What can hang from each mark
k_750: k_562 k_617
k_562: k_299 k_750 k_760 k_817
k_299: k_562
k_760: k_617 k_906
k_617: k_562 k_760
k_906: k_562 k_760
k_817: k_562

Every row comes from one small tree of marks. The marks that hang from a mark follow it in brackets, in the order of their numbers. Every link used is in the known rows. Which tree was each row made from?
In the rows, zero is written as 128.
Known rows
k_750[k_562]: [156  78 140  72 176 125 137 138 123 101  33 109  97 103  92 155 119 168
 158 122 154]
k_817[k_562[k_299 k_750 k_760[k_617 k_906]]]: [177 104  62 116 128 123 146 153 119 121  77 107 179 108  91 170 138 150
  82 130 132]
k_617[k_562]: [145  93 144  63 167 118 139 129 142 103  52 112 130  93  94 153 105 156
 164 116 139]
k_817[k_562[k_299 k_750 k_760]]: [189  95  73 124 131 119 138 140 136 128  86  99 201 104  87 142 130 153
 111 132 136]
k_817[k_562[k_750 k_760[k_906]]]: [160 104  57  99 148 127 147 142 130 103  63 112 146 100  75 172 123 144
 111 113 139]
k_760[k_617[k_562] k_906]: [129 101 131  57 163 124 146 141 124  96  44 121 105  99  99 181 116 155
 133 114 136]
k_617[k_562 k_760]: [148  95 163  73 168 113 138 118 140 108  48 117 148  82  95 153 109 147
 137 117 134]
k_750[k_617[k_562[k_760[k_906] k_817]]]: [111 105  77  97 126 119 139 156 145  88 137 116 183 117  79 161 122 125
 115 133 117]
k_906[k_562[k_299]]: [145  80 193  95 133 132 150 128 113 121  85  98  93 104  87 140 133 171
 149 139 156]
k_750[k_562[k_817] k_617[k_760]]: [151  78 128  93 147 113 127 142 128  95  86 112 152 113  88 160 119 144
 124 133 128]
k_906[k_562[k_750] k_760]: [175  73 156 111 172 138 149 127 101 105  62 100 117 114  90 174 122 182
 128 139 142]
k_906[k_562[k_299 k_750 k_760[k_617] k_817]]: [183  98 124 139 113 117 131 158 109 124  93  89 214 123  99 164 136 146
  87 167 120]
k_299[k_562[k_750[k_617] k_760[k_906]]]: [145 106 115 110 133 134 153 152 134 103 104 112 174 142  78 207 138 155
 110 141 138]
k_906[k_562[k_750] k_760[k_617]]: [182  81 149 103 175 132 144 132  88 104  51  99 131 121 107 190 124 182
 110 143 138]
k_906[k_562[k_299 k_750 k_817] k_760[k_617]]: [185  71 125 136 140 126 134 152  92 121  76  93 148 129 106 163 135 171
  92 158 120]
k_906[k_562[k_817]]: [127  80 146  84 135 121 133 140 116  99  70  97  99 107  86 147 119 149
 152 129 140]
k_750[k_617[k_562[k_299 k_760[k_906] k_817]]]: [119  99  89 117 110 122 141 163 144 107 157 113 190 118  78 148 137 131
 103 143 118]
k_562[k_760 k_817]: [134  92  80 121 127 111 124 157 126  97  70  98 171 109  89 127 123 127
 134 141 139]

Write each row's tree
[144  84  87 118 132 125 139 169 127 113  82 108 135 109  76 135 153 144
  99 141 138] => k_750[k_562[k_299 k_760[k_906] k_817]]
[167 107 126  79 175 124 146 146 127 104  31 121 128 105  99 203 111 157
 125 121 130] => k_760[k_617[k_562[k_750]] k_906]
[168  94 168 105 148 122 142 131 135 113  78 112 169 131  92 200 119 159
 124 137 136] => k_299[k_562[k_750[k_617[k_760]]]]
[169  69 134 154 130 133 140 149 105 115 143  95 154 140  86 162 132 171
 106 161 124] => k_906[k_562[k_299 k_750[k_617] k_817] k_760]
[174 104 150 112 153 128 145 131 116 108  81  97 176 109  83 173 124 157
 124 147 142] => k_906[k_562[k_750 k_760]]
[158 100 122 104 162 118 137 145 145 107  45 124 135  91  80 182 111 132
 108 120 117] => k_617[k_562[k_750 k_817] k_760[k_906]]
[182  80  74 109 178 114 122 151 123 103  41 107 189 117 116 175 110 155
 103 135 105] => k_906[k_760[k_617[k_562[k_750 k_817]]]]
[146  88  92 141 109 112 128 162 130 115  90  95 179 111  89 114 133 134
 123 150 139] => k_562[k_299 k_760 k_817]
[161  82 114 103 151 117 128 157 141 114  31 103 131 129  93 178 117 151
 141 130 129] => k_299[k_562[k_750 k_817]]
[181 100  95  93 163 107 118 154 139 107  33 106 185 112 110 180 102 140
 127 131 109] => k_760[k_617[k_562[k_750 k_817]]]
[179 109 114 146 129 125 148 164 111 117  72 107 163 116  93 171 140 151
  95 152 143] => k_562[k_299 k_750 k_760[k_617 k_906]]
[158  99 168  86 157 134 154 141  98 102  46 109  82 113  92 206 123 165
 123 133 143] => k_760[k_617 k_906[k_562[k_750]]]
[146  87 154 134 108 135 151 158 119 113 133 106 112 134  69 180 131 153
 120 150 132] => k_760[k_906[k_562[k_299 k_750[k_617] k_817]]]
[127  98  93 114 123 120 140 161 144 115 106 111 176 100  81 133 139 130
 104 136 122] => k_617[k_562[k_299 k_760[k_906] k_817]]
